Each row comes from the steps of one walk. Every step used is in the known rows, and no mark comes twice. Write the walk behind each row, first mark first.
Known rows
M > L > X: [-0.52 -0.39 -2.11  2.08 -0.31  0.05  0.59 -1.07  0.87 -0.96 -0.30  0.32
  1.64  0.72  0.68  0.02  0.59 -0.48 -0.01  2.25 -1.33  0.73  0.68 -0.22
  0.58]
L > X: [ 0.11 -0.63 -1.33  0.65  0.06  0.09 -0.57 -0.66  0.41 -0.06 -0.03  0.29
  1.02  0.66 -0.43  0.39  0.20 -0.47 -0.05  0.51 -0.16  1.34  0.76 -0.16
  0.29]
M > L > Y > W > S > U: [-1.19  0.74 -1.69  0.72 -0.68  1.17  1.93 -0.49 -1.88  0.04  1.16  0.15
 -0.04  1.77  0.22 -1.78 -0.31 -0.83 -0.17 -2.13 -0.66  3.71 -0.40 -0.58
 -0.45]
X > L: [ 0.27 -0.23 -0.37  1.35  0.72  0.22 -0.40  0.55 -1.22 -1.24  0.29 -0.53
  0.04  0.26  0.42 -0.06 -0.05 -0.49  0.24  0.55  0.26  0.27 -0.25  0.09
  0.36]
W > Y > U > M: [ 1.14 -0.17  0.36 -1.03 -1.29  0.20  0.45  0.40  2.55 -0.88 -1.72  0.77
  0.17  0.13 -0.17 -0.37 -0.39 -1.30  1.78 -4.01 -0.16  0.17 -0.16 -0.58
 -0.93]
W > S > L > X: [-0.21 -0.26 -1.20  0.45 -2.78 -0.53 -1.17 -0.51  0.95  0.38 -0.66  0.29
  0.84 -0.03 -0.32  0.33 -0.33 -0.46 -1.43 -4.73  0.26  2.33  0.65 -0.24
  0.34]
W > Y > U > S > L > X: [ 0.28 -0.90 -2.16 -1.72 -3.32 -0.32 -1.28  0.43  2.44 -2.21 -2.89  3.10
  0.65 -1.64 -0.22  4.02 -0.61 -1.00  0.29 -3.27  2.40  3.74  0.66 -0.15
 -0.75]
U > M > L > Y: [ 0.01  0.23 -0.49  0.29 -0.47  0.09  2.31 -0.62  1.42 -1.84 -0.10 -0.49
 -0.40  1.97  2.21 -1.38  0.34  0.18  0.18  2.24 -1.47 -0.89 -2.74 -0.43
  0.31]
X > L > Y > U > M > W: [ 1.26 -0.33 -0.18 -0.64  0.69  1.54  0.61  0.99 -0.14 -2.54 -0.81  0.40
  0.14  2.07  2.74 -0.98 -1.22 -0.80  0.99  0.27 -0.12  0.38 -3.70  0.89
 -0.11]
Y > W > S > U > M > L > X: [-0.59  0.55 -2.02  0.61 -0.67  1.22  1.05 -1.05  0.63 -1.53 -0.71  0.59
  1.61  1.76 -0.85 -3.25  0.42 -2.07  0.97 -2.52 -0.95  3.32  0.92 -1.21
  0.05]
M > L > Y > U > X: [ 0.50 -0.94 -1.81 -0.78  0.27  0.25  2.41  0.27 -0.35 -1.96 -0.76  0.63
  0.54  1.49  2.13  1.87 -0.65  1.04 -0.24  3.35 -1.19  0.56 -1.73  0.41
  0.08]
Y > U: [ 0.56 -0.66 -0.10 -0.82 -0.01  0.77  0.11  0.33  0.44  0.39 -1.00  0.72
  0.27 -0.22  0.44  0.92 -0.47 -0.95  0.54 -0.69 -0.45  1.14 -0.45  0.23
 -0.53]
L > X > U > M > W: [ 0.31  0.52 -1.31 -2.61  0.02  0.82  0.25 -0.66  1.86 -2.05 -0.85 -0.38
  1.12  1.74  1.02 -2.11  0.13 -1.18  0.74 -0.01 -0.13 -2.51 -0.85 -0.53
  0.90]
S > U > X > L: [ 0.73 -0.34 -2.02  0.06  2.32 -0.15 -0.32  1.06 -2.22 -2.34  0.15  0.38
  0.20  0.97 -0.50  1.08 -0.25  1.45  0.60  1.34  1.86  2.13  1.48  0.78
  0.91]
W > S > U > X: [ 0.28 -0.03 -1.54 -1.28  0.59 -0.17  0.17  0.44 -1.54  0.27 -0.48  0.04
  0.37  0.41 -1.53  0.10 -0.41  1.86 -0.35 -3.38  0.92  3.10  1.43  0.05
  0.66]
W > S > L: [-0.28  0.43  0.04 -0.14 -3.03 -0.74 -0.52  0.15  0.54  0.54 -0.47 -0.06
 -0.10 -0.70 -0.07  0.44 -0.50 -0.14 -1.46 -5.71  0.47  1.32 -0.15 -0.11
  0.05]
X > U > S > L > Y: [-0.44  0.29 -1.20 -5.12 -1.82 -0.28  0.41  0.23  0.43 -2.29 -1.02  0.29
 -2.01 -0.16  1.83  3.00 -0.18  0.39 -1.39 -0.20  2.53  0.13 -2.59 -0.49
  0.38]
M > L > Y: [-0.61  0.04 -0.90  1.07 -0.41  0.12  1.90 -0.64 -0.27 -0.81  0.77 -0.37
 -0.08  1.31  1.86  0.51  0.09  0.38 -0.45  2.88 -1.07  0.03 -1.68 -0.04
  0.14]
W > Y > U > M > L > X: [ 0.57 -0.58 -1.67  1.21 -1.80  0.29  1.12 -0.68  3.30 -1.62 -2.19  1.07
  1.88  0.73  0.44 -0.29  0.25 -1.89  1.84 -1.41 -1.54  0.66  0.45 -0.77
 -0.43]
L > S > W: [ 0.48  0.75  0.01  0.39  0.92  0.07  0.06 -0.14 -1.45  0.29  2.97 -0.82
 -0.18  0.35  0.93  1.31  0.84  0.20 -0.33  1.47  1.11  1.50 -1.72 -0.59
 -0.34]
W > Y > U > X > L: [ 1.35 -0.89 -1.40  0.25  0.00 -0.32  0.22  1.41 -0.60 -2.45 -1.29  0.69
  0.91 -0.07  0.14  1.91 -0.96 -0.03  1.00 -1.53  0.86  0.61  0.91  0.15
 -0.26]
W > Y > U > X: [ 1.08 -0.61 -1.00 -1.40 -0.68 -0.50  0.54  0.87  0.62 -1.69 -1.40  1.20
  0.79 -0.31 -0.24  1.54 -0.87  0.42  0.89 -2.04  0.38  0.61  1.20  0.11
 -0.67]
X > L > S > W > Y > U: [ 1.34  0.07 -0.79  1.85  0.50  0.49 -0.11  0.86 -1.32 -0.60  2.26 -0.25
  0.16  0.03  1.10  2.50  0.26 -1.20  0.99 -1.57  1.65  2.76 -1.10 -0.61
 -1.18]
U > Y > W > S: [-0.61  0.93  0.26  0.33 -0.85  1.39  0.58 -0.68 -0.26 -0.19 -1.19 -0.83
 -0.19  0.14 -0.03 -2.42 -0.28 -2.80 -0.54 -2.52  0.59 -0.46  0.04 -1.40
 -1.05]
U > X: [ 0.53 -0.27 -0.77 -1.05  0.78 -0.63  0.41  0.38 -0.56 -1.91 -0.40  0.27
  0.40  0.31  0.07  0.87 -0.32  1.41 -0.22  1.61  0.31 -0.58  0.17  0.21
  0.53]
M > L > S: [ 0.08  0.83 -0.48  1.73 -0.90 -0.12  1.10 -0.28  0.42 -1.70  1.51 -0.12
  0.26  0.36  0.87  0.72  0.69  0.19 -0.15  2.96 -0.54 -0.86 -1.85 -0.11
  0.24]

Write each row's walk
[ 0.42  0.49 -1.06  2.09 -0.84  0.24  1.51 -0.02  0.25 -0.36  1.97  0.25
  1.07 -0.13  1.44  2.15  0.64 -0.81  0.81 -0.18  0.01  2.04 -0.71 -0.85
 -1.14]	M > L > S > W > Y > U
[-1.20  0.84 -2.42  0.03 -0.10  1.56  1.69 -1.84  1.65 -2.75 -1.11 -0.93
  0.87  1.66  1.47 -1.32  0.90 -3.86  0.28  4.21 -0.14 -2.90  0.66 -1.72
 -0.21]	M > L > X > U > Y > W
[-0.23  0.52 -1.00  0.49 -0.28  1.04 -0.26 -0.60 -0.21  1.60 -1.33 -1.10
 -0.71  0.23 -1.12 -0.51  0.09 -0.57 -0.07 -3.66  1.57  2.17  1.26 -0.36
 -0.08]	W > S > U > Y
[-0.23  0.19 -0.49  0.36 -0.25  1.10  0.94  0.27 -2.91 -0.89  0.92 -0.73
 -0.33  1.63  0.69 -1.91 -0.78 -1.36 -0.68 -2.56  0.17  2.02 -1.81 -0.82
 -0.47]	X > L > Y > W > S
[ 0.84 -0.65 -1.31 -0.83  0.81 -0.34  0.72  0.69 -0.79  0.07 -0.14  0.61
  1.10 -0.22  0.41  2.03 -0.39  0.47  0.61 -1.84  1.08  2.36  0.98 -0.56
 -0.93]	S > W > Y > U > X
[ 1.39 -1.13 -1.31 -0.48  1.47  0.34  0.11  1.32 -1.45 -2.40 -1.50  0.50
  0.69  0.40  1.02  1.57 -0.76  0.06  0.45  1.41  0.06  0.73 -0.16  0.51
  0.26]	Y > U > X > L
[ 1.03  0.56 -0.06  0.60  0.43  0.90  1.65 -0.20  1.04 -1.43  0.72 -0.13
  0.66  0.86  2.67  0.45  1.04 -1.01  0.89  2.20 -0.94  1.16 -3.17 -0.79
 -0.49]	Y > U > M > L > S > W
[-0.15  0.30 -0.47  1.06 -0.07 -0.54  0.25 -0.17 -0.70  1.38  1.43 -0.31
  0.34 -0.43  0.17  0.45  0.26 -0.37  0.31 -2.44  1.18  1.66  1.22 -1.05
 -0.83]	S > W > Y
[ 0.98  0.49 -1.43 -1.06  1.25 -0.48 -0.01  0.61 -0.83 -2.11  1.78  0.67
 -0.27  0.93 -0.74  1.98  0.22  2.36  0.32  1.60  1.92  1.45 -0.20  0.67
  0.45]	L > S > U > X
[ 0.91  0.22 -1.67  0.92  0.05 -0.37  1.93  0.33 -0.38 -2.17  1.39  0.50
  1.36  0.13  1.69  2.97  0.29  0.76  0.46  1.64  0.38  1.31 -0.55 -0.66
 -0.73]	M > L > S > W > Y > U > X
[ 1.93 -0.47 -1.06 -0.37  1.14  0.26  0.20  1.46 -1.05 -3.34  0.34  0.43
  0.28  0.61  0.81  2.65 -0.32  0.39  0.34  2.75  0.78  0.32 -1.93  0.64
  0.14]	Y > U > X > L > S
[-0.62  0.84 -0.74 -0.23 -0.18  1.03  0.16  0.13 -1.45  0.62  0.32  0.42
  0.21  0.60 -1.69 -2.11 -0.38 -1.17  0.33 -4.65  0.71  3.50  1.17 -0.68
 -0.70]	Y > W > S > U
[-1.05  0.50 -0.79  0.93 -0.24  0.69  2.17 -0.59 -0.69 -1.85  1.20  0.33
  0.09  1.54  1.80 -1.05 -0.20 -0.99 -0.22  2.74 -0.98  0.06 -1.78 -0.58
 -0.64]	M > L > Y > W
[-0.14 -0.36 -1.39  0.31 -1.72 -0.64 -1.35 -0.55  1.49 -0.79 -0.11  0.99
  0.71  0.09  0.42  1.37 -0.06 -0.43 -0.68 -0.60  0.87  1.35  0.65  0.30
  0.25]	S > L > X
[-1.01  0.22 -3.61 -1.15 -0.66  0.16  1.26 -0.94  0.37 -1.44 -0.55 -0.08
  1.19 -0.37  0.86  1.80  1.46 -1.31  0.23  1.45  1.26  1.45  1.04 -2.27
  0.22]	M > L > X > U > S > W > Y
[ 0.85 -1.13 -1.42 -1.59  0.78  1.37  0.25  1.25 -1.39 -2.09 -1.70  0.98
 -0.88  0.07  1.63  2.89 -0.56 -0.44  0.17  2.07  1.18  3.45 -2.93  0.19
 -0.18]	X > L > Y > U > S
[-0.13 -0.17 -1.80 -1.95  0.21  0.30  0.10 -0.84  0.82 -0.24 -0.09 -0.81
  0.54  1.04 -0.05  0.21  0.49 -0.97 -0.05  0.61 -0.10 -0.97  0.61 -0.79
  0.60]	L > X > U
[ 0.21  1.52 -0.93  1.58  1.30  1.61 -0.44  0.12 -0.82 -3.25  1.63 -0.22
 -1.10  1.18  0.18 -0.14  0.33 -2.37  1.01  2.52  3.38  0.99 -0.52 -0.28
 -0.81]	X > L > S > U > Y > W
[ 0.46  0.42 -0.23 -1.18  0.72  0.33 -0.14  0.07  1.07 -0.50 -0.44  0.39
 -0.61  1.02 -0.57 -1.16  0.35 -0.20  1.42 -1.27  0.82  1.26 -0.14  0.16
  0.24]	S > U > M
[-0.40  0.87 -0.79  0.77 -0.28  1.54 -0.38 -0.31 -0.22  0.77 -1.05 -0.49
  0.22  0.31 -0.47 -1.42 -0.63 -0.37 -0.12 -2.97  1.95  1.56  1.02  0.29
 -0.02]	M > W > S > U > Y
[ 0.01 -0.11 -1.48  0.95 -0.39  0.14  0.92 -1.05  2.20 -2.02 -1.03  0.30
  1.40  1.37  1.10 -1.34  1.00 -1.03  0.70  1.96 -1.79 -0.23 -0.44 -0.58
  0.70]	U > M > L > X
[-0.25  0.96 -0.48 -1.85 -0.68  0.26  2.17 -0.67  2.09 -2.08 -0.99 -1.35
 -0.01  1.18  1.61 -1.85  0.96 -1.20  0.63  1.44 -1.48 -3.94 -1.33 -1.13
  0.97]	X > U > M > L
[ 0.26 -0.22 -1.32 -0.55  1.85  0.35  1.08  0.76 -2.88 -4.02  1.16  0.21
 -0.20  2.05  1.61 -0.14 -0.79 -0.08 -0.27  3.02  0.97  0.06 -1.49 -0.10
 -0.13]	U > X > L > Y > W
[-1.01  1.64 -0.30 -2.59 -2.65  0.78  0.52 -0.65  1.13 -1.19 -1.19 -1.36
 -0.89  0.01  0.85 -1.19 -0.24 -3.40 -1.22 -4.08  1.72 -2.55 -0.45 -1.70
 -0.75]	X > U > Y > W > S > L
[-0.23  0.13 -0.97 -1.05 -0.32 -0.23 -0.04  0.28 -1.02 -0.31 -0.35  0.63
 -0.06 -1.46  0.14  1.90  0.57  0.05  0.09 -1.65  2.62  2.89  0.61 -1.42
 -0.62]	U > S > W > Y
[-0.18  0.79 -0.47 -2.04  0.12  0.85  0.71 -0.82  1.29 -0.58 -1.21 -1.93
 -0.92  0.57  0.91 -0.30  0.53 -1.89 -0.08  1.41  1.16 -3.60 -0.19 -1.01
  0.04]	X > U > Y
[-0.13  1.29  0.03 -3.87 -2.95  0.02  1.03 -0.02  1.47 -1.33 -0.27 -0.91
 -0.69  1.67  2.12 -1.61 -0.90 -0.30 -1.25 -5.32  0.49 -1.78 -3.45 -0.36
  0.58]	X > U > M > W > S > L > Y
[-0.40  0.38 -1.32 -3.81  1.17  0.68  0.58 -0.04 -1.37 -0.52 -0.54 -0.59
 -0.77 -0.70  1.16  1.65  0.99 -0.44 -0.38  1.44  1.60  0.87 -1.03 -1.62
  0.30]	X > U > S > W
[-0.34  0.16 -0.59 -2.24 -1.85 -0.56 -0.90  0.58  0.85 -2.42 -1.73  1.75
 -0.73 -1.70  0.62  2.72 -0.07  0.26 -0.91 -0.39  2.28  1.37 -0.79  0.10
  0.17]	U > S > L
[ 0.52  0.98 -0.13  1.07 -0.60 -0.66  0.13 -0.09 -0.74  0.16  3.37 -0.40
 -0.03 -0.04  0.13  1.47  0.68 -0.14  0.14 -1.43  2.00  1.52 -0.44 -1.15
 -0.92]	L > S > W > Y
[-0.89  0.70 -1.59 -2.52 -2.31  0.37 -0.16 -0.77  0.62 -1.10 -0.24 -0.03
  0.61  0.68 -0.10 -0.91 -0.25 -2.63 -1.20 -4.76  0.36  0.20  0.35 -1.41
 -0.17]	Y > W > S > L > X > U
[ 0.70  0.52 -0.58  1.90  1.52  0.29 -0.36  0.45 -2.44 -0.81  3.12 -1.30
 -0.05  0.57  1.47  1.35  0.86 -0.42 -0.10  2.18  1.69  1.44 -1.90 -0.43
  0.07]	X > L > S > W
[-0.27 -0.48 -2.00 -1.57 -1.62 -0.44 -1.60 -0.08  1.20 -2.39 -1.90  1.96
  0.17 -1.13  0.17  2.90  0.10 -0.06 -0.80  0.38  2.39  2.82 -0.15  0.04
  0.40]	U > S > L > X
[-0.46  0.86  0.03  0.25  0.10  1.32  0.47 -0.56  0.30 -1.48 -0.59 -0.11
 -0.39  0.44  0.58 -1.45 -0.03 -2.56  0.20  1.76  1.19 -1.62  0.03 -0.87
 -1.18]	U > Y > W
[ 0.60 -0.38 -0.36  0.03 -1.26  0.16  0.32  0.48  1.27  0.37 -1.08  0.97
  0.43 -0.57 -0.39  0.96 -0.69 -0.76  1.10 -3.40  0.07  1.03  0.93 -0.09
 -1.14]	W > Y > U
